Each row was made from one walk, in order. Every step used is in the known rows, and no mark comes twice. Write each row's walk.
In the rows, zero is written as 128.
Known rows:
vota kima furo dakeb: [123 137  82 118 162 146 112  91 135 100 119 117 167 148 153 131 120 130
 155 103  93 178 127 118 130 134 120 167  99 122 116 101 136 120  67 114
 175 134 124  98 153]
kima vota dakeb furo tumas sude rimi: [143 117  71 119 198 144  43  60 128 117 142 100 150 150 101 138 121 138
 183 106 124 207 114 129 131 152 129 166  62 112 112  92 124 106  70 125
 125 167 111  66 178]
tumas sude rimi tobez bazan vota baso: [125 149  97 134 141 149 160 105 134 127 171 136 137 155  98 129 112  75
 149 117  69 219  92  98 130 147 148 176  77 129 133 110 144  94  81  96
 118 191 136  81 174]
furo kima: [124 126  77 125 126 177  56 127 127 111 152 115 131 155 122 120 125  96
 166 106 139 151 131 139 126 131 123 170 104 141 123 129 127 126  78 115
 140 139 139  90 174]
vota dakeb furo kima: [143 136  82 109 128 190  44  93 126 101 134 116 156 170 118 121 134 106
 178  96 125 175 109 134 124 130 125 164  96 127 123 120 120 142  73 114
 120 151 127  85 189]
vota dakeb furo tumas sude: [148 139  70 102 184 163  24  73 118 115 150 115 146 152  98 132 125 131
 173 107 114 198 109 132 136 139 114 158  70 122 122  96 116 123  71 131
 121 174 126  76 179]
dakeb furo tumas: [125 122  70 114 186 149  62  94 119 124 140 117 148 148 111 125 136 131
 173 111 108 176 125 147 127 141 113 163  88 110 113 126 126 120  85 111
 133 168 135  84 167]
furo kima vota baso: [110 125  75 100 140 154  69 123 132 112 117  97 120 165 124 137 114 118
 175 112 124 166 123 143 129 141 142 175 109 139 128 134 129 114  72 108
 155 148 106  95 164]
rimi tobez bazan: [116 140  95 131 108 162 139 132 128 127 143 133 154 159 113 116 126  58
 151 117  77 180 114 113 142 137 126 164  90 135 134 131 136 114  84  98
 118 177 151  93 177]
bazan vota dakeb furo: [144 129  88 106 160 167  96  84 118 111 108 130 147 162 121 123 137 114
 172 100 107 197 100 116 136 137 132 163  88 118 125 132 124 123  69 113
 117 158 130  81 168]
tumas sude rimi tobez bazan vota kima: [129 138  95 150 152 152 172  92 139 128 182 140 146 143 107 129 109  59
 144 121  85 202  98  86 130 142 137 183  54 128 141  98 151  96  75  98
 118 178 163  78 179]
tumas furo kima vota baso tobez bazan: [100 139  84  98 121 169  59 100 135  99 138  84 131 166 124 146  96  88
 160 117 122 170  86 144 127 151 152 181  94 127 137 128 133 107  76 102
 180 184 103  97 165]
sude rimi: [135 123  99 146 145 149 111 113 130 126 153 108 137 144 118 114 137 115
 161 109  96 178 130 141 131 140 130 165 100 127 113 118 132 105  83 109
 129 141 136  80 180]
kima furo tumas sude rimi tobez: [126 117  71 139 173 142  83 106 128 122 219 114 170 147 102 124 124 110
 157 107  95 195 137 123 124 144 114 171  80 126 105  75 143 105  82 110
 144 171 121  75 168]
baso vota dakeb: [143 119  85  95 150 167 103 111 120 113 115 102 135 173 133 130 134 114
 167 101 110 185 114 119 150 133 132 156  84 124 121 130 119 112  67 118
 130 142 105  88 177]
kima furo tumas sude: [128 124  59 120 172 159  24 100 116 118 174 125 156 144 111 132 120 144
 155 113 116 174 139 130 133 141 111 167  82 133 108  88 126 114  71 138
 167 159 121  87 159]
sude rimi tobez bazan vota: [116 125  99 148 136 154 184 122 130 124 159 142 152 150 108 117 123  61
 154  99  88 196 107  94 133 145 141 175  79 125 126 135 147  98  87  93
 118 173 148  81 169]
dakeb furo tumas sude rimi tobez bazan: [128 138  78 146 160 154  99  83 131 131 188 133 172 149  87 125 119  77
 160 119  88 206 110 118 120 148 123 171  54 108 118  94 138 110  91 100
 105 201 151  72 185]
muzi rimi tobez: [128 123  75 135 131 139 112 149 126 130 172 121 151 156 119 104 134  74
 169  95  72 173 133 125 132 133 128 164  99 137 129 129 130 116  78 102
 114 167 124  80 178]
tobez bazan: [123 142  94 131 111 174 106 120 124 123 120 136 149 149 120 123 124  98
 151 117  92 169 120 123 144 139 129 161  87 135 127 133 126 114  79 117
 133 162 146  95 177]
furo kima vota fase: [106 126  68 107 140 146  48 119 126 116 127 109 131 157 137 136 117 104
 178  99 136 157 129 126 145 139 139 178  93 149 124 137 129 109  73 114
 157 149  99  87 168]
tumas sude rimi tobez bazan vota: [128 131  93 156 129 157 148 110 131 129 172 147 145 147 100 122 115  53
 148 119  97 205 104  87 130 146 138 177  62 130 128 110 143  96  79 103
 112 178 156  74 173]
furo tumas: [117 121  70 114 188 147  76 122 119 120 151 112 134 140 112 127 126 130
 165  98 115 165 135 140 141 140 113 163  92 130 120 128 127 106  84 123
 148 154 132  89 159]
dakeb furo: [137 129  86 126 136 156  75  92 122 129 124 121 147 157 122 116 144 107
 166 131  91 177 120 147 123 136 124 162  99 115 119 128 122 127  78 105
 121 159 139  85 178]
sude rimi tobez bazan vota kima furo: [115 124  95 140 150 157 198  97 136 116 174 142 190 151 128 126 118  87
 144 101  68 189 109  86 132 142 139 184  77 121 128 103 156 104  76  90
 148 173 145  89 172]
kima furo: [129 123  83 122 127 165  75 115 120 116 138 123 161 156 133 119 137 130
 154 116  93 167 137 137 136 136 122 163 109 131 111 111 128 121  71 119
 159 145 123  93 167]
muzi rimi sude: [137 120  46 140 149 151  65 136 119 129 129 122 140 142 133 114 121 114
 160  88 108 173 155 143 140 136 138 158  83 142 126 125 120 115  59 116
 120 140 132  81 179]
tobez bazan vota: [117 132  88 130 133 170 128 116 120 118 115 152 140 145 119 128 119  91
 152 108 108 173 109 102 144 143 137 169  79 133 129 148 131 105  77 118
 138 160 150  92 159]
rimi muzi: [131 132  86 125 141 160  35 123 121 137 125 119 117 126 119 120 140  97
 166 114 112 171 153 146 146 133 128 166  98 137 130 152 123 115  69 113
 127 144 136  90 165]
dakeb furo kima: [131 127  76 127 125 177  43 101 127 116 141 123 148 162 119 120 136  96
 173 118 131 161 123 147 113 132 123 171  97 122 118 126 122 138  79 105
 125 152 142  87 179]
bazan tobez: [133 114  94 123 161 154  85 125 126 124 171 116 139 159 113 117 142 105
 159 129  92 172 136 139 127 134 113 165  81 139 130 137 139 113  84 115
 139 158 124  81 168]
kima vota baso tobez bazan: [113 131  96  96 130 151 103 111 126 118  93  93 110 150 122 137 110 106
 157 125  77 183 113 146 150 154 147 166  99 129 136 142 128 101  72 110
 166 182 107  99 164]

Write each row's walk:
[146 143  95 138 132 169 135  74 130 118 156 146 168 164  96 123 122  63
 161 107  89 227  84  86 129 144 142 171  58 117 128 102 135 113  74 103
  89 189 144  69 189]
tumas sude rimi tobez bazan vota dakeb furo
[121 121  93 119 138 171 114 109 117 114 125 131 116 134 118 125 117  81
 149 111 109 174 113 122 146 148 134 169  84 128 134 151 131 105  75 117
 153 171 144  92 156]
baso tobez bazan vota
[142 121  75 121 211 142 105  73 126 117 188 124 156 153  90 127 125  95
 176  88 110 227  98 100 123 145 125 172  61 110 121  96 137 108  80 104
 104 185 127  62 172]
bazan vota dakeb furo tumas sude rimi tobez
[122 117  77  93 142 156  41  90 130 111 117  79 109 161 121 135 122 103
 179 127 114 177 117 171 118 147 141 175 108 116 127 135 126 125  72  96
 153 173 100  91 165]
dakeb furo kima vota baso tobez
[138 121  88 102 142 154  72  83 124 117  84 105 147 170 127 128 135 117
 179 115 106 192 112 132 139 142 137 160  92 119 124 125 120 123  65 112
 123 157 113  82 178]
kima vota dakeb furo
[115 109  70 122 126 163  55 122 131 113 119 107 127 158 127 131 119  95
 174 114 156 153 136 132 129 139 134 173  97 139 123 135 127 116  70 117
 149 136 123  89 163]
furo kima vota
[119 106  57  95 210 151 101  94 121 114 159 106 164 155 142 148 122 150
 159 104 106 165 134 124 139 136 119 174  70 109 113 106 135 106  71 113
 180 151 107  97 158]
baso vota kima furo tumas
[113 119  69 144 169 158 126 100 124 116 200 153 181 144  98 132 110  95
 151  97 106 200 120  85 131 151 128 180  55 122 113  92 147  97  79 116
 147 183 135  79 157]
kima furo tumas sude rimi tobez bazan vota
[127 122  74 141 186 133  93 111 130 130 213 109 141 141  91 121 122  91
 163 107 102 199 128 128 128 143 116 171  74 128 117  92 139  98  89 106
 120 171 137  70 172]
furo tumas sude rimi tobez
[119 121  89 114 152 172 124  89 123 106 138 132 151 138 136 134 113 106
 140 111  86 169 113 113 144 145 131 179  82 125 135 119 142 111  65 114
 183 171 140 100 157]
baso tobez bazan vota kima furo
[109 137  68 131 150 144 181 111 134 100 137 159 196 151 147 127 104  79
 158  71  77 185 113  67 131 139 138 179  74 122 130 118 144 115  64 105
 161 169 123  93 148]
muzi rimi tobez bazan vota kima furo dakeb
[122 111  69 123 125 164  44  96 130 118 110 114 142 165 125 128 128  93
 182 126 150 164 128 140 115 140 134 175  90 119 119 134 126 129  72 106
 133 149 127  85 170]
dakeb furo kima vota
[117 126  85  99 148 134  96 114 128 127  97  93 119 161 126 133 122 129
 168 127  87 184 120 144 140 144 141 166 110 132 128 136 128 103  71 109
 149 157 104  93 162]
kima vota baso
[129 140  71 106 174 168  98  82 120 112 152 151 167 159  90 137 112  77
 165  98 108 214  88  85 138 144 124 169  50 118 134 111 131 116  75 115
 109 202 140  77 169]
rimi tobez bazan vota dakeb furo tumas sude
[119 130  74 145 147 160 101 106 128 119 205 136 187 147  97 127 113  99
 149 105  91 195 125 107 131 148 122 173  65 126 110  78 142 105  82 114
 144 185 131  81 174]
kima furo tumas sude rimi tobez bazan
[118 126  74 102 133 156  52  94 132 117 103 101 133 171 122 136 123 117
 182 124 119 178 116 152 117 141 144 174 105 120 123 132 125 127  73  98
 140 162 107  91 172]
dakeb furo kima vota baso
[112 140  81 122 156 162 155  82 133  94 100 152 177 145 150 140 105 113
 148  93 105 183 109  82 136 141 133 176  76 120 123 120 140 112  64 119
 177 150 135 101 143]
tobez bazan vota kima furo dakeb
[121 127  70 137 198 162 117  71 128 113 186 147 175 130 111 146 101 142
 146  98 107 186 114  92 134 149 130 185  46 123 118  80 146  94  70 128
 172 169 141  84 164]
tobez bazan vota kima furo tumas sude rimi
[118 139  91 124 154 164 153 100 128 118 122 143 141 142 127 134 113  98
 147 112  94 171 102  98 144 138 134 176  72 129 143 134 138 105  71 112
 145 161 161  95 166]
tobez bazan vota kima
[126 121  70 106 172 150 129  86 134 103 112 112 163 162 167 142 120 125
 158 106 107 182 124 109 129 134 130 168  82 105 108 111 135 114  63 108
 176 130 102  99 151]
baso vota kima furo dakeb
[117 127  75 117 179 144 134  86 131  98 113 132 159 144 155 135 115 128
 158  93 111 183 119  97 127 137 126 175  93 119 118 115 141 115  62 114
 178 135 125  95 136]
bazan vota kima furo dakeb
[117 117  66 112 179 155  62 114 116 113 158 119 166 145 121 128 129 148
 161  95 106 164 141 136 138 141 113 165  96 127 107 109 130 114  77 125
 171 153 115  93 155]
kima furo tumas
[114 129  83  99 115 172  62  90 131 109 103 102 128 160 117 141 110  91
 171 125 112 176 108 154 125 151 149 174  94 116 132 141 128 125  75 101
 155 187 112  97 173]
dakeb furo kima vota baso tobez bazan
[103 148  85 112 141 146 153 122 119 125 145 151 151 156 124 126 119  63
 156  94  71 190 104  85 157 140 139 176  79 142 136 148 142  98  84  96
 132 190 126  88 165]
rimi tobez bazan vota fase
[122 148 103 102 129 165 105 114 122 116 127 100 117 147 115 128 117 106
 148 119  61 183 108 154 146 146 136 161 106 132 135 137 127 108  80 110
 155 183 124 100 173]
vota baso tobez bazan
[126 114  70  90 194 147  57  84 121 111 103 101 153 161 116 138 126 138
 186  97 122 189 120 130 143 147 126 162  79 114 121 124 122 115  71 121
 137 167 107  81 165]
kima vota dakeb furo tumas
[109 120  68 121 131 157  42 108 136 107 145  99 145 171 133 135 114  91
 171 119 163 157 107 129 119 141 137 182  92 130 123 123 130 112  74 106
 160 146 119  85 162]
tumas furo kima vota
[140 146  86 128 164 164 102  78 129 116 179 127 180 156  83 126 120  88
 165  97  86 217  95 107 132 145 125 165  54 113 124  88 134 115  84 108
 100 200 137  71 194]
vota dakeb furo tumas sude rimi tobez bazan
[138 134  74 102 186 179  52  64 112 104 139 132 136 139  95 141 108 105
 163  98 122 201  93 114 142 151 126 167  52 116 133 118 121 113  69 134
 139 199 132  79 163]
baso tobez bazan vota dakeb furo tumas sude
[115 148  92 107 143 161 143 113 123 118 109 140 135 152 118 135 114 114
 153 107  78 186  97 112 143 144 144 170  94 132 134 146 133 101  76 112
 145 172 131  98 162]
tobez bazan vota baso
[124 137  83 114 119 195 121 102 127  99 137 151 172 177 108 125 121  50
 170  87 123 191  89  86 128 134 138 174  75 126 135 136 133 135  76  97
 106 181 143  86 177]
rimi tobez bazan vota dakeb furo kima
[133 128  84 106 128 204  71  86 120  91 122 132 143 157 115 131 116  79
 168  88 138 179  93 117 132 142 136 172  79 122 135 143 124 133  71 116
 137 177 134  89 174]
baso tobez bazan vota dakeb furo kima
[122 112  65 133 218 134 128  86 132 117 221 122 165 141 109 134 112 114
 154  99 100 199 122  98 123 143 121 188  64 121 121  73 155  97  75 105
 153 171 135  75 157]
bazan vota kima furo tumas sude rimi tobez
[121 127  86 119 192 157 157  85 126 108 159 137 183 157  94 130 123  90
 173  70  93 211  95  91 136 149 134 171  60 107 124 122 143 108  88  99
 110 196 136  75 173]
sude rimi tobez bazan vota dakeb furo tumas
[118 135  78 107 171 139 104 110 115 123 134 134 123 145 134 127 128 117
 164  93  95 178 116 112 152 138 134 173  92 141 124 146 132  98  77 109
 148 158 114  84 161]
bazan vota fase
